What can hang from each mark
Q_950: Q_291
Q_820: Q_144 Q_385 Q_468 Q_950
Q_291: Q_144 Q_522 Q_635
Q_144: Q_291
Q_468: Q_820
Q_787: Q_291
Q_385: Q_291 Q_820

Known rows, with every way that one mark hangs from another
Q_291{Q_144 Q_635}: [-0.26  1.72  2.23 -3.39 -0.94 -0.58 -0.06 -0.28 -2.50  0.99  0.86 -2.37
 -0.24  0.56 -1.20  0.75 -1.85 -0.10  0.77 -0.84]
Q_144{Q_291{Q_522}}: [ 1.49  1.50 -0.22 -3.20  0.62  1.25 -0.93 -1.17 -0.25 -0.02  1.46  0.04
  0.59  0.45 -2.11  1.33 -2.32  0.62  0.66 -0.96]
Q_820{Q_144{Q_291{Q_635}} Q_468 Q_950}: [-1.02 -2.39  1.86 -5.54  0.37  1.23 -4.39 -0.22 -0.47 -0.19  1.81  0.88
  1.09 -2.04  1.00 -0.06 -3.63  1.01  0.35 -3.82]
Q_787{Q_291{Q_522}}: [ 0.72  0.91 -1.85 -2.48 -0.38  1.38  0.24 -0.67 -0.46  0.21  1.83 -0.37
  0.54  0.82 -2.79  3.06 -0.31  0.62 -0.82 -0.54]
Q_291{Q_144 Q_522 Q_635}: [ 0.31  2.57  1.39 -3.88 -1.04  0.76  0.08 -0.65 -2.62  0.46  0.72 -2.81
 -0.11  1.26 -2.31  2.17 -2.65  0.06 -0.15 -0.09]
Q_950{Q_291{Q_522}}: [ 1.62  1.94 -0.64 -3.97 -0.51  0.98  0.36 -1.65 -1.23 -1.25  1.24 -0.98
 -0.08  0.23 -0.27  1.35 -0.78 -0.17  0.45  0.69]
Q_385{Q_291{Q_522} Q_820}: [ 1.66  0.64  0.85 -1.36  2.16  0.69 -0.56 -1.98  0.40 -3.93  1.67 -0.31
 -2.40  0.75 -0.60  3.00 -2.80  0.78 -1.62  0.87]
Q_144{Q_291{Q_522 Q_635}}: [ 1.59  1.41  0.36 -5.16  0.23  1.27 -0.47 -0.24 -0.53  0.72  1.30 -1.35
  0.70  0.16 -2.59  1.61 -2.68  0.55  0.55 -0.77]
Q_820{Q_468 Q_950{Q_291{Q_144 Q_635}}}: [-0.94 -0.10  1.96 -5.90 -0.31  0.47 -1.75 -1.09 -1.66 -0.66  1.87 -1.13
  0.28 -0.83  1.14 -0.97 -2.05  0.55 -0.30 -1.13]
Q_787{Q_291{Q_144 Q_635}}: [-0.49  1.32  0.62 -3.75 -1.20  0.09  0.57  0.10 -1.65  1.56  2.01 -1.42
  0.32  1.26 -2.44  1.68 -0.80  0.12  0.34 -1.50]
Q_385{Q_291{Q_144 Q_522 Q_635} Q_820{Q_950}}: [-0.07  0.84  3.58 -3.54  1.20  0.65 -0.96 -2.08  0.08 -3.47  2.04 -1.88
 -3.04  1.23 -0.84  1.69 -4.18  0.14 -2.40  0.46]
Q_468{Q_820{Q_144{Q_291} Q_385 Q_950}}: [-0.14 -1.35  2.27 -3.34 -0.81 -0.05 -2.80 -2.94  0.59 -0.61  3.90  0.62
 -0.40 -1.54 -0.19 -1.51 -3.97 -0.52  1.62 -4.27]
Q_385{Q_291{Q_144 Q_635}}: [ 0.39  1.05  2.72 -3.26  0.75 -0.55  0.09 -0.33 -0.65 -1.21  1.86 -1.93
 -1.17  0.54 -0.52  1.33 -2.09  0.06  0.18 -0.70]
Q_950{Q_291{Q_144 Q_522 Q_635}}: [ 0.91  3.18  1.09 -5.59 -1.34  0.91  0.89 -1.20 -2.53 -0.35  1.17 -2.48
 -0.22  1.17 -0.88  1.29 -1.81 -0.50  0.83  0.50]
Q_820{Q_144 Q_385}: [ 0.85 -0.76  1.29 -1.75 -1.79 -0.58 -2.75 -0.68 -0.73 -0.15  1.67 -0.39
 -0.25 -1.69  1.03  0.53 -3.30 -0.51  0.71 -2.21]
Q_950{Q_291{Q_635}}: [ 1.08  1.18  0.51 -5.50 -0.77 -0.21  0.82 -0.39 -1.43  0.08  1.24 -2.13
 -0.06 -0.72  0.31  0.32 -0.46 -0.35  1.08  0.18]
Q_787{Q_291}: [ 0.24  0.12 -1.13 -1.99 -0.32  0.13  0.15 -0.25 -0.40  0.76  2.04  0.00
  0.48  0.23 -1.84  1.74  0.39  0.38  0.08 -1.32]
Q_385{Q_291{Q_144} Q_820{Q_468}}: [ 0.34  0.24  2.01 -0.92  2.62  0.08 -2.00 -1.79 -0.84 -3.72  2.07  0.84
 -1.63  0.49  0.87  1.63 -3.39  1.49 -0.81 -0.74]
Q_950{Q_291}: [ 1.08  1.19  0.03 -3.59 -0.40 -0.18  0.38 -1.31 -1.22 -0.67  1.36 -0.73
 -0.12 -0.36  0.72  0.07 -0.02 -0.38  1.33  0.00]
Q_468{Q_820{Q_144{Q_291{Q_635}} Q_385 Q_950}}: [-0.17 -1.45  2.79 -4.84 -1.20 -0.06 -2.43 -2.32  0.46  0.04  3.70 -0.54
 -0.42 -1.83 -0.58 -1.23 -4.32 -0.66  1.57 -4.19]
Q_468{Q_820{Q_144 Q_950}}: [-1.69 -1.25  1.80 -2.20 -0.43 -0.02 -1.74 -2.83 -1.11 -1.26  2.43  0.09
 -0.77 -1.00  0.23  0.06 -1.37 -0.47  1.31 -3.54]

Rows
[-1.17 -0.64  1.52 -3.76 -0.80  0.21 -1.03 -3.17 -1.25 -1.91  2.81  0.18
 -0.77 -0.88  1.25 -0.61 -0.92 -0.95  2.02 -3.01]  Q_468{Q_820{Q_144 Q_950{Q_291}}}
[ 0.53 -0.61  1.16 -1.75 -1.24 -0.41 -1.49 -2.46 -1.11 -0.56  2.88 -0.29
 -0.33 -1.47 -0.04  0.40 -2.85 -0.46  1.88 -3.25]  Q_468{Q_820{Q_144 Q_385}}
[-0.05 -2.07  1.56 -2.30  2.21  1.82 -3.98 -2.04  0.47 -5.08  1.97  1.29
 -1.90 -0.72  1.60  2.67 -4.42  1.29 -2.35 -1.31]  Q_385{Q_291{Q_522} Q_820{Q_144 Q_468 Q_950}}
[ 1.05  1.90  2.60 -2.96  1.38  0.57 -0.11 -1.50 -0.80 -3.17  1.61 -1.80
 -2.58  1.71 -1.18  2.97 -3.93  0.43 -1.29  0.66]  Q_385{Q_291{Q_144 Q_522 Q_635} Q_820}
[-0.08 -1.03  1.05 -3.38  1.05  0.42 -2.24 -2.40 -0.65 -2.58  1.67  0.56
 -1.13 -1.18  1.75 -0.42 -2.13  0.99 -1.17 -0.21]  Q_385{Q_820{Q_468 Q_950{Q_291}}}
[ 0.08 -1.30  3.03 -3.50  1.84 -0.54 -0.93 -1.31  1.21 -2.98  1.90 -1.52
 -2.96 -0.58  0.31  0.77 -2.65  0.28 -2.05  0.16]  Q_385{Q_291{Q_635} Q_820{Q_950}}
[ 0.37  2.44  1.77 -5.13 -1.21 -0.33  0.76 -0.78 -2.37  0.12  1.32 -2.18
 -0.23  0.53  0.05 -0.09 -1.19 -0.63  1.65 -0.24]  Q_950{Q_291{Q_144 Q_635}}
[ 1.32 -2.22  1.04 -2.16  0.62  0.21 -3.99 -0.38  0.56 -2.44  2.76  0.90
  0.00 -2.53  2.34  1.26 -4.25  1.00 -0.38 -2.61]  Q_820{Q_144 Q_385{Q_291} Q_468}
[ 1.65  1.92 -0.07 -5.97 -0.91  0.98  0.93 -0.76 -1.52 -0.34  1.04 -2.40
  0.04 -0.06 -0.65  1.71 -1.13 -0.28  0.31  0.86]  Q_950{Q_291{Q_522 Q_635}}
[ 1.47 -1.11  2.24 -3.54 -0.62 -0.60 -2.10  0.12  0.68 -1.32  2.46 -1.36
 -1.04 -1.88  1.23  1.36 -3.91 -0.48  0.10 -1.93]  Q_820{Q_144 Q_385{Q_291{Q_635}}}
[ 0.82  0.86 -1.28 -4.52 -0.85  1.36  0.73  0.21 -0.73  0.99  1.66 -1.68
  0.66  0.51 -3.18  3.43 -0.75  0.50 -0.98 -0.45]  Q_787{Q_291{Q_522 Q_635}}
[ 0.10 -2.38  1.91 -6.45 -1.79  0.56 -3.87 -0.72 -0.20 -0.85  2.52 -0.67
  0.33 -3.19  2.88 -0.99 -4.12 -0.03 -0.45 -2.25]  Q_820{Q_144 Q_385 Q_468 Q_950{Q_291{Q_635}}}
[ 0.77  3.25  0.58 -3.61 -0.91  0.94  0.31 -2.07 -2.33 -1.16  1.36 -1.06
 -0.20  1.43 -0.45  1.04 -1.56 -0.50  0.93  0.31]  Q_950{Q_291{Q_144 Q_522}}
[ 0.66 -1.79  0.41 -2.14 -0.84  0.23 -4.16 -0.36 -1.09 -0.55  1.80  0.61
  0.83 -2.61  1.79  0.79 -3.93  0.94  0.10 -2.73]  Q_820{Q_144 Q_385 Q_468}
[-0.06 -0.43  3.66 -3.62 -0.07 -0.90 -0.58 -2.80  0.79 -1.47  4.23 -2.10
 -1.90 -0.77 -0.93 -1.02 -3.52 -0.41 -0.17 -2.06]  Q_468{Q_820{Q_385{Q_291{Q_144 Q_635}} Q_950}}
[ 0.44 -2.71  1.47 -3.22  0.39  1.33 -4.88 -1.24  1.48 -3.23  3.06  0.44
 -0.44 -2.44  1.94  1.25 -5.19  0.82 -2.25 -2.24]  Q_820{Q_144 Q_385{Q_291{Q_522}} Q_468 Q_950}
[ 0.71 -0.47  1.93 -6.44 -2.66  0.92 -2.42 -1.24  0.02 -0.91  2.14 -1.87
 -0.71 -1.82  1.26 -0.08 -4.02 -1.14 -0.64 -1.10]  Q_820{Q_144 Q_385 Q_950{Q_291{Q_522 Q_635}}}
[ 0.95  1.00  1.91 -3.35  2.13  1.31 -1.40 -1.32 -1.09 -3.45  1.74 -0.84
 -1.53  0.82 -0.50  3.29 -4.52  1.69 -1.80  0.20]  Q_385{Q_291{Q_144 Q_522 Q_635} Q_820{Q_468}}
[ 0.44  0.05  1.55 -1.86  0.50  0.26 -2.54 -1.49 -0.95 -1.54  1.20  1.49
 -1.00  0.08  0.36  0.96 -3.40  0.21  1.40 -2.24]  Q_385{Q_820{Q_144{Q_291}}}
[ 0.02  0.10  0.94 -2.57  0.16  0.40 -1.21 -2.31 -1.31 -0.63  2.60  1.18
  0.21 -0.26 -0.64  0.52 -1.96  0.01  3.31 -4.15]  Q_468{Q_820{Q_144{Q_291}}}
[-0.61  0.00  1.99 -3.13  0.69  0.33 -2.22 -2.64 -1.49 -2.55  1.67  0.50
 -1.26 -0.15  1.54 -0.77 -2.87  0.74 -0.77 -0.57]  Q_385{Q_820{Q_468 Q_950{Q_291{Q_144}}}}
[-0.68 -0.43  1.84 -5.13 -0.35  1.33 -1.62 -2.45 -0.60 -0.73  2.71 -0.32
 -0.13 -0.39 -1.47  0.64 -3.15 -0.26  1.39 -3.58]  Q_468{Q_820{Q_144{Q_291{Q_522 Q_635}} Q_950}}
[ 1.18 -1.12  1.37 -3.24  2.70  0.06 -1.47 -0.53  0.00 -3.03  1.73 -0.48
 -1.45 -0.96  0.62  2.35 -3.07  1.78 -1.53 -0.02]  Q_385{Q_291{Q_635} Q_820{Q_468}}
[-0.11 -1.99  2.67 -2.27 -0.16 -0.49 -2.16 -2.99  1.17 -2.65  4.14 -0.12
 -1.66 -1.80  0.85 -0.34 -3.35 -0.65  0.39 -3.35]  Q_468{Q_820{Q_144 Q_385{Q_291} Q_950}}
[ 2.49  0.20  1.16 -3.92 -0.01  0.16 -0.54 -0.34  1.23 -1.24  2.45 -2.57
 -0.93 -1.10 -0.95  1.92 -3.73  0.17 -1.51  0.38]  Q_820{Q_385{Q_291{Q_522 Q_635}}}
[-1.18 -1.35  2.32 -1.52 -0.13 -0.04 -2.96 -1.90 -0.85 -2.20  0.98  0.49
 -2.02 -0.56  1.27  0.42 -2.72 -0.26 -0.57 -1.64]  Q_385{Q_820{Q_144 Q_950}}
[-0.63 -0.63  2.07 -3.07 -0.43  0.13 -2.28 -2.36 -0.94 -2.86  1.30  0.53
 -2.05 -0.58  2.23 -0.16 -2.35 -0.72  0.21 -1.21]  Q_385{Q_820{Q_144 Q_950{Q_291}}}
[ 1.53  0.67  0.85 -3.98  1.19  0.66  0.19 -0.25  0.25 -1.78  1.58 -2.19
 -0.87 -0.03 -1.17  3.06 -1.96  0.51 -1.10  0.51]  Q_385{Q_291{Q_522 Q_635}}
